Every row comes from one small tree of marks. The marks that hang from a mark follow it in brackets, in alphabetical order. Every link used is in the known rows. Which tree was each row made from?
(in the rows, 128 means zero)
Known rows:
reke(lemu ragesak zubo): [120  98 190 100 159  91 184  80 152 153 118 124 199 119  89 155 135 120
 111 121  95]
ragesak(limek(lemu(vuma(morul reso(reke))))): [130 172 101 138 104 163 108 134 130 106 119 161  90 137 153  88 111  87
 136 117 188]
lemu(limek vuma(morul reso)): [116 165  80 133  71 159  90 172 121 109 128 115 146 127 143 117 155 101
 117 145 159]
morul(vuma(lemu(limek) reso(reke(zubo)))): [103 126 109 118 168 152 119 139  55 116 143 132  67 150 134 148 112 132
  97 125 120]
vuma(reso): [ 58 118  78  69  79 124 121 110 104 110 176 101 190 139  59 172 164 133
 135 121 160]
reso(reke(zubo) vuma(lemu)): [122 115 146 139 148 135 135 102 124 149 164 122 126 134  73 156 140 114
 162  99 107]
vuma(lemu(limek) morul): [101 151 104 161  52 164 109 153  88  81 138 122 144 139 124 162 135  78
 143 167 111]
lemu(limek vuma(morul)): [113 173 102 170  65 136 115 151 154 109 126 110 154 113 159 118 164  86
 145 163 113]
limek(lemu(vuma(morul reso(reke(ragesak zubo))))): [142 136 174 129 163 158 125 135 157 162 103 133 119 141 150 102 104 124
  86  85 172]
limek(lemu(vuma(reso))): [ 98 137  83 124  89 126 111 107  93 159 141 105 168 136 104 140 136 139
 122 110 165]
ragesak(limek): [ 86 147  90  92  75 105 155  90 153  83 151 135 178 120 103 147 171  71
 166 157 140]
vuma(lemu(limek) morul reso(reke(zubo))): [121 133 126 119 134 193  96 165  75  81 126 151  92 161 128 141 107  79
  88 111 160]
zazun(lemu(limek)): [ 90  93  74 129  60  70 129 118 120 103 157 132 182 136 163 141 163 103
 175 178 100]
lemu(limek vuma(morul reso(reke(zubo(zarome))))): [145 119 101 136 150 141  95 150 160 112 118 142  74 137 183 119 140 128
  92 111 147]
limek(lemu(vuma(morul reso(reke)))): [100 150 110 149 103 157 100 136 114 137 140 121 113 140 128 116 114 135
 134 100 162]
reke(ragesak reso): [106 107 146  80 125  88 152 118 146 113 130  98 206 113  93 132 146 156
 142 137 134]
limek(lemu(vuma)): [ 96 146 105 161  85 102 135  86 123 159 141  98 178 119 121 143 146 125
 149 128 115]
morul(vuma(lemu reso(reke(zubo)))): [ 68 115 119 104 177 170 127 118  58 149 161 104  84 159  95 181 108 143
  97 109 135]
morul(vuma(reso)): [ 43 128  76  85 100 127 129 107  95 153 187  72 144 135  80 185 150 169
 136 146 135]
reso(reke(lemu ragesak zubo(zarome)) vuma(morul)): [176  82 193 144 174  89 160  95 218 175 135 135  99 112 118 139 122 180
 160 108  72]
morul(vuma(lemu(limek) reso(reke(ragesak)))): [112 127 104 125 130 123 135 165  79  69 141 144  82 135 140 120 121 170
 145 147 105]
reke(lemu(vuma(morul)) ragesak(limek) zubo(zarome)): [179 122 169 142 163 126 165 104 207 154  67 152 122 118 181 128 120  94
  96 145 121]

Write each row's tree:
[164 108 115 140 147 142 101 133 123 158  93 134 104 135 167 140 116 132
  64 123 133]	reke(lemu(limek vuma(morul reso)) zubo(zarome))
[129 103 159 172 180 126 142  99 169 164 111 123  93 128 152 145 118 138
 115 105  85]	reso(reke(lemu(vuma(morul)) zubo(zarome)))
[ 99 154  98 140  78 170  93 130 104 166 135  96 151 143 117 144 119 123
 112 119 177]	limek(lemu(vuma(morul reso)))
[172 164 157 137 121 137 133 134 164 140  69 133 148 113 175  77  98 100
 120 148 174]	reke(ragesak(limek(lemu(vuma(morul)))) reso)
[ 52 123  86 119 127 155 122 131  49 113 178 104  89 153  86 173 119 168
 144 126 120]	morul(vuma(lemu reso(reke)))
[120 114 135 110 192 105 144 112  88 137 138 138  77 127 133 124 107 157
 103 120  93]	morul(vuma(reso(reke(lemu(limek) zubo))))
[108  97 177  87 213 105 173 104 122 163 133 124 107 129 107 137 105 183
 105 106 100]	morul(vuma(reso(reke(lemu ragesak zubo))))
[210  81 168 134 209  61 148 116 157 149  53 141 140 105 184  95 115 168
  80 129  95]	reke(lemu(limek vuma) ragesak reso zubo(zarome))
[146 103 134 102 131  71 152 141 121  47 124 184 137 117 117  84 132 160
 152 119 101]	vuma(reso(reke(lemu(limek) ragesak)))
[105 138 107  98 139 144 152 141  97  74 134 156  79 143 125 125 113 133
 149 146 145]	morul(vuma(lemu reso(reke(ragesak(limek)))))
[190 138 152 147  99 141 106 179 126 123 112 122 137 115 124 106 114 140
 155 160 123]	reke(ragesak reso(vuma(lemu(limek) morul)))
[168  94 114 114 175  82 131 139 180  91 102 164 102 124 183  94 155 157
 104 105 134]	lemu(limek vuma(reso(reke(ragesak zubo(zarome)))))
[131 141 125 107  82  84 171  83 163  98 125 154 178 114 129 123 138  96
 165 153 138]	reke(ragesak(limek(lemu)))
[116 143  77 129 109 105 112 154 122  65 136 149 125 118 142  84 165 128
 146 117 136]	lemu(limek vuma(reso(reke)))
[165 115 218 138 168 113 166 110 199 175 133 136 127 110  96 115 121 140
 158 106  84]	reso(reke(lemu ragesak zubo) vuma(morul))
[145 163 134 123 153 181 114 121 140 142 101 159  88 144 161  98 100  63
  87  97 202]	ragesak(limek(lemu(vuma(morul reso(reke(zubo))))))
[192 103 133 146 141 150  85 140 119 169 118 112  96 133 139 158 106 141
 108 142 130]	reke(reso(vuma(lemu(limek) morul)) zubo(zarome))
[181 133 149 144 112 110 111 140 127 155 126 118 140  99 108 103 113 152
 160 150  98]	reke(lemu(limek) reso(vuma(morul)))
[162 114 194 115 171 142 124 106 137 225 124  87 156 115  77 144 100 139
 112 115 123]	reke(lemu reso(vuma(morul)) zubo)
[166 146 148 178  87 127 126 172 155  80 140 153 103 115 131  98 137 126
 199 149  87]	reso(reke(ragesak) vuma(lemu(limek) morul))
[156 129 139 106 170 105 138 154 163  90  99 161 130 120 164  72 154 119
  99 101 146]	lemu(limek vuma(reso(reke(ragesak zubo))))
[123 137 156 149 138 147 121 132 112 169  99  88 161 117 114 118 106 136
 116 131 122]	reke(lemu(vuma(morul)) reso)
[140 157 106 174  48 155 100 154 112 121 158 117 131 124 105 148 142 101
 177 164 105]	reso(vuma(lemu(limek) morul))
